What can hang from each mark
z_690: z_875 z_880
z_808: z_509
z_875: z_690
z_740: z_611
z_509: z_553 z_808
z_611: z_553 z_740
z_937: z_509 z_553
z_553: z_509 z_611 z_937
z_880: z_553 z_690

Every row comes from one small tree of marks. The marks that hang from a mark follow it in brackets, in the order of their numbers. Every link used is in the known rows. Which tree was each row made from?
Known rows
z_937[z_509 z_553[z_611[z_740]]]: -.12  .03  .06 -.21 -.02  .04 -.12 -.23  .04 -.12 -.04 -.14  .25 -.57 -.07  .25 -.05 -.05  .04  .19  .08 -.15  .10 -.08
z_880[z_553[z_509[z_808] z_937] z_690[z_875]]:  .10  .20 -.27  .25 -.06  .32 -.20 -.23 -.10 -.04  .02  .10 -.04 -.20 -.16  .10  .15  .09 -.48  .38  .33 -.13 -.19  .00
z_553[z_611 z_937[z_509]]: -.10  .20 -.15 -.23 -.14  .21 -.01 -.56  .19 -.06 -.05 -.02  .26 -.36 -.09  .12  .04 -.04  .09  .05  .25 -.04 -.05 -.06
z_690[z_875 z_880[z_553[z_937[z_509]]]]: -.10  .14  .02  .04 -.16  .23  .00 -.15  .17  .09 -.12 -.16  .13 -.41  .08  .20 -.20 -.02 -.30  .08  .28 -.07  .02  .04
z_690[z_875 z_880]: -.02  .03  .17  .19 -.13  .04  .04  .13  .04  .11 -.05 -.15 -.11  .06  .16  .11 -.11 -.10 -.23  .00  .14 -.10 -.09  .00
z_611[z_553[z_509[z_808] z_937] z_740]: -.18  .00 -.06 -.05 -.16  .09 -.25 -.19 -.14 -.12  .01  .09  .05 -.42  .15  .03  .13  .14 -.24  .21  .33  .02  .00 -.01
z_740[z_611[z_553[z_937]]]: -.04 -.05 -.07 -.25 -.18  .12 -.04 -.05  .06  .02 -.05  .12  .19 -.39 -.01  .02 -.02 -.08 -.31  .15  .25  .10  .12  .13
z_553[z_937]: -.05  .08  .00 -.04 -.09  .10  .06 -.16  .12  .00  .03  .02  .00 -.20  .05  .02 -.07  .11  .02  .05  .11  .05 -.04  .04
z_880[z_553]:  .01  .02 -.06 -.01  .08  .05 -.01  .03  .00 -.03 -.05 -.03  .01 -.20 -.07  .09 -.02 -.02 -.17  .03 -.01 -.02  .05  .05
z_808[z_509[z_553]]: -.03  .03 -.05  .05 -.03 -.16 -.06  .05 -.15  .07 -.28  .11  .09 -.15 -.03  .08 -.02 -.21 -.20  .13  .23 -.11 -.16 -.14
z_937[z_509[z_553[z_611] z_808]]: -.09  .03 -.08 -.11 -.18  .03 -.23 -.43  .00  .02 -.28  .18  .22 -.21 -.23  .07  .17 -.18 -.22  .15  .25 -.09 -.06 -.16
z_740[z_611[z_553[z_509]]]:  .03 -.02 -.23 -.21 -.01  .10 -.19 -.08 -.16 -.03 -.09  .03  .28 -.12 -.15 -.01  .12 -.28 -.28  .17  .28  .00  .06  .03
z_509[z_553]: -.05  .02  .05 -.03 -.08 -.05 -.07  .02 -.05  .05 -.17  .03  .03 -.17  .02  .03  .00 -.04 -.16  .16  .10 -.01 -.06 -.04
z_808[z_509[z_553[z_611[z_740]]]]: -.13  .09  .01 -.04 -.11 -.15 -.12 -.15 -.11 -.05 -.28  .00  .05 -.39  .02  .23  .09 -.29 -.21  .13  .16 -.24 -.23 -.16
z_553[z_509]:  .03  .10 -.14 -.01  .08  .12 -.09 -.20 -.13 -.07  .01 -.07  .09  .04 -.07 -.01  .10 -.08  .08  .08  .16 -.04 -.08 -.08
z_875[z_690[z_880[z_553[z_509[z_808] z_937]]]]:  .01  .24 -.15  .20 -.09  .02 -.06 -.37 -.07 -.18 -.10 -.09 -.09 -.24 -.01  .14  .28 -.10 -.14  .14  .34 -.11 -.01  .22
z_937[z_553[z_509[z_808] z_611[z_740]]]: -.05  .00  .00 -.04  .02  .06 -.24 -.38 -.14 -.11 -.04  .00  .04 -.33 -.20  .19  .17 -.10 -.12  .30  .19 -.21 -.11 -.06
z_509[z_553[z_611[z_740] z_937] z_808]: -.21  .05  .13 -.05 -.29  .03 -.19 -.39  .06 -.03 -.19  .12 -.09 -.54  .00  .15  .18  .01 -.29  .22  .17 -.07 -.20  .01
z_808[z_509[z_553[z_611]]]: -.03  .10 -.10 -.03 -.06 -.10 -.05 -.22 -.10  .02 -.31  .10  .09 -.24 -.09  .18  .08 -.35 -.22  .14  .29 -.21 -.27 -.18
z_808[z_509[z_553[z_611[z_740] z_937]]]: -.17  .16  .03 -.07 -.18 -.06 -.09 -.30  .00 -.05 -.27  .03  .07 -.63  .08  .26  .05 -.15 -.21  .18  .26 -.18 -.27 -.12
z_875[z_690[z_880[z_553[z_509[z_808]]]]]:  .07  .16 -.16  .25 -.01 -.07 -.11 -.22 -.19 -.18 -.11 -.12 -.10 -.05 -.06  .11  .31 -.20 -.15  .08  .23 -.15  .02  .16
z_937[z_509[z_808] z_553[z_611]]: -.03 -.04 -.04 -.11 -.03  .05 -.15 -.37  .03  .03 -.09  .13  .25 -.28 -.33  .14  .04 -.11 -.09  .20  .21 -.14  .04 -.06
z_553[z_509[z_808] z_611[z_740] z_937]: -.13  .13 -.09 -.06 -.15  .19 -.19 -.59 -.01 -.15  .01  .06 -.02 -.33 -.08  .11  .27 -.01 -.06  .15  .24 -.11 -.22 -.04
z_553[z_611]:  .02  .07 -.05 -.05 -.03  .05  .02 -.27  .06 -.06 -.03 -.04  .01 -.08 -.08  .09  .07 -.13 -.03  .01  .09 -.11 -.11 -.01
z_875[z_690]:  .01  .11 -.04  .05 -.09 -.17  .05 -.09 -.11 -.18  .05 -.09 -.01  .04  .05  .09  .09 -.06  .18  .02  .03 -.06  .13  .06
z_937[z_553[z_509[z_808] z_611]]:  .05  .02 -.09 -.01  .08  .13 -.15 -.46 -.13 -.05 -.09  .08  .09 -.17 -.33  .14  .14 -.16 -.13  .28  .30 -.19 -.15 -.05

Which tree is each row?
-.04  .08  .06 -.14  .07  .09 -.14 -.30 -.12 -.17 -.01 -.19  .10 -.44 -.10  .24  .06 -.12  .02  .28  .17 -.22 -.10 -.04 -> z_937[z_553[z_509 z_611[z_740]]]
 .04  .09 -.20  .02  .00  .15 -.17 -.50 -.09 -.08 -.06  .11  .05  .04 -.26  .03  .28 -.20 -.10  .10  .25 -.12 -.21 -.08 -> z_553[z_509[z_808] z_611]
-.27 -.04 -.03 -.12 -.26  .05 -.24 -.14  .01 -.04  .01  .12  .19 -.54  .16  .02  .04  .22 -.24  .12  .23  .09  .17 -.02 -> z_611[z_553[z_937[z_509[z_808]]] z_740]
-.13  .14  .06 -.11 -.15  .14  .00 -.33  .14 -.14  .03 -.09 -.03 -.47  .10  .15  .08  .04  .00  .05  .04 -.07 -.10  .02 -> z_553[z_611[z_740] z_937]
 .11  .28 -.26  .16 -.01  .35 -.09 -.18 -.08 -.09  .04 -.11  .01 -.27 -.05  .15  .02  .06 -.32  .38  .31 -.14 -.17 -.02 -> z_880[z_553[z_509 z_937] z_690[z_875]]
-.19  .04  .00 -.11 -.22 -.02 -.32 -.37 -.01 -.03 -.23  .09  .17 -.41 -.09  .11  .20 -.10 -.22  .16  .13 -.10 -.03 -.15 -> z_937[z_509[z_553[z_611[z_740]] z_808]]
 .10  .31 -.17  .07  .03  .02  .03 -.40 -.12 -.29 -.13 -.32 -.02 -.21 -.05  .27  .28 -.37 -.03  .08  .29 -.26 -.05  .15 -> z_875[z_690[z_880[z_553[z_509 z_611]]]]
-.18  .08  .03 -.20 -.17  .00 -.22 -.30 -.01 -.07 -.20 -.11  .23 -.49  .01  .17  .09 -.14 -.09  .15  .11 -.12 -.02 -.14 -> z_937[z_509[z_553[z_611[z_740]]]]
 .21  .21 -.30  .10  .20  .17 -.14 -.06 -.19 -.18 -.04 -.13 -.01 -.16 -.13  .01  .21 -.02 -.21  .26  .08 -.09 -.08  .04 -> z_880[z_553[z_509] z_690]
-.05  .14  .10  .00  .01  .03 -.04 -.08  .06 -.13 -.13 -.30 -.16 -.45  .12  .22  .11 -.16 -.24 -.02 -.04 -.15 -.05  .15 -> z_690[z_880[z_553[z_611[z_740]]]]
-.01 -.07 -.18  .00 -.04  .04 -.23 -.12 -.22 -.05 -.02  .15  .10 -.08 -.01 -.07  .16 -.05 -.25  .17  .32  .00  .00 -.05 -> z_611[z_553[z_509[z_808]]]
-.09  .00 -.15 -.33 -.20  .18 -.14 -.20  .09  .03 -.08  .11  .43 -.45 -.05  .02 -.04 -.10 -.24  .14  .30  .11  .21  .05 -> z_740[z_611[z_553[z_937[z_509]]]]
-.12 -.08 -.07 -.01 -.10  .00 -.31 -.03 -.23 -.13  .01  .06  .04 -.24  .10 -.01  .18  .05 -.24  .16  .20 -.02  .04 -.06 -> z_611[z_553[z_509[z_808]] z_740]
-.03  .28 -.10  .03 -.08  .35  .00 -.47  .07 -.06 -.12 -.21 -.01 -.38 -.02  .31 -.01 -.24 -.32  .17  .46 -.22 -.29  .03 -> z_690[z_875 z_880[z_553[z_509 z_611 z_937]]]
 .21  .13 -.32  .24  .15  .15 -.26 -.12 -.20 -.10 -.05  .07 -.07 -.06 -.25 -.03  .35  .00 -.34  .28  .12 -.10 -.12  .02 -> z_880[z_553[z_509[z_808]] z_690]
-.06  .07 -.08 -.02 -.06  .09 -.26 -.45 -.12 -.15 -.02  .01 -.01 -.13 -.12  .09  .30 -.12 -.08  .09  .10 -.14 -.18 -.08 -> z_553[z_509[z_808] z_611[z_740]]
-.03  .16 -.20 -.04 -.09  .25 -.13 -.65  .01 -.08 -.04  .15  .02 -.12 -.22  .07  .23 -.09 -.07  .14  .33 -.09 -.27 -.03 -> z_553[z_509[z_808] z_611 z_937]
-.12 -.07 -.18 -.23 -.25  .12 -.24 -.26  .08  .11 -.11  .28  .36 -.38 -.16 -.03  .08 -.06 -.37  .16  .33  .11  .19  .06 -> z_740[z_611[z_553[z_937[z_509[z_808]]]]]
-.11  .08 -.04  .05 -.11  .14 -.12 -.24  .15  .08 -.17  .03  .05 -.38 -.04  .04  .06  .03 -.27  .03  .23  .02  .06  .13 -> z_690[z_880[z_553[z_937[z_509[z_808]]]]]
 .04  .16  .00  .16 -.02 -.16  .08  .03 -.03 -.19 -.09 -.24 -.13 -.18  .13  .19  .09 -.14 -.06 -.01  .05 -.11  .13  .23 -> z_875[z_690[z_880[z_553]]]
-.04  .16 -.09 -.11  .01  .12 -.15 -.38 -.10 -.21  .02 -.17  .05 -.21 -.02  .13  .19 -.15  .04  .08  .08 -.16 -.15 -.07 -> z_553[z_509 z_611[z_740]]
-.17 -.05 -.12 -.11 -.22  .10 -.17 -.23  .04  .02 -.04  .21  .24 -.39  .03 -.03  .00  .11 -.23  .13  .38  .09  .13 -.03 -> z_611[z_553[z_937[z_509[z_808]]]]
 .02 -.10 -.23 -.10 -.07  .10 -.30 -.17 -.16  .03 -.09  .23  .22 -.05 -.22 -.06  .24 -.23 -.42  .20  .30  .00  .05  .03 -> z_740[z_611[z_553[z_509[z_808]]]]
-.12  .07  .11 -.12 -.13 -.04 -.14 -.18 -.05 -.09 -.18 -.08 -.01 -.42  .07  .18  .12 -.12 -.18  .14  .05 -.13 -.11 -.06 -> z_509[z_553[z_611[z_740]]]
 .03  .12 -.12  .18 -.04  .23 -.16 -.38 -.05  .00 -.16 -.06 -.06 -.08 -.17  .22  .13 -.30 -.46  .14  .37 -.25 -.27 -.03 -> z_690[z_875 z_880[z_553[z_509[z_808] z_611]]]
 .05  .09 -.06 -.13  .13  .15 -.06 -.39 -.10 -.12 -.05 -.10  .15 -.27 -.22  .19  .03 -.21  .02  .29  .28 -.19 -.13 -.06 -> z_937[z_553[z_509 z_611]]
 .15  .12 -.11  .23  .00  .15 -.05  .20 -.05 -.01  .02 -.08 -.05 -.13 -.04  .12 -.01  .02 -.41  .25  .05 -.13 -.07 -.01 -> z_880[z_553 z_690[z_875]]
-.03 -.02 -.25 -.14 -.16  .18 -.25 -.32 -.05  .02 -.08  .27  .21 -.26 -.19 -.02  .19 -.14 -.40  .25  .40  .03  .02  .08 -> z_740[z_611[z_553[z_509[z_808] z_937]]]
 .02  .24 -.06  .11 -.14  .24 -.07 -.14  .09 -.14  .04 -.15 -.08 -.59  .06  .30  .04  .06 -.39  .29  .09 -.21 -.16  .02 -> z_880[z_553[z_611[z_740] z_937] z_690[z_875]]
-.06  .11  .08  .12 -.13  .18  .08  .00  .14  .08 -.09 -.14 -.09 -.33  .15  .22 -.16 -.02 -.36  .09  .25 -.08 -.09  .09 -> z_690[z_875 z_880[z_553[z_937]]]
 .08  .23 -.04  .08 -.04 -.09  .10 -.23  .01 -.23 -.12 -.29 -.11 -.25  .03  .27  .21 -.28 -.09 -.01  .15 -.22  .03  .21 -> z_875[z_690[z_880[z_553[z_611]]]]
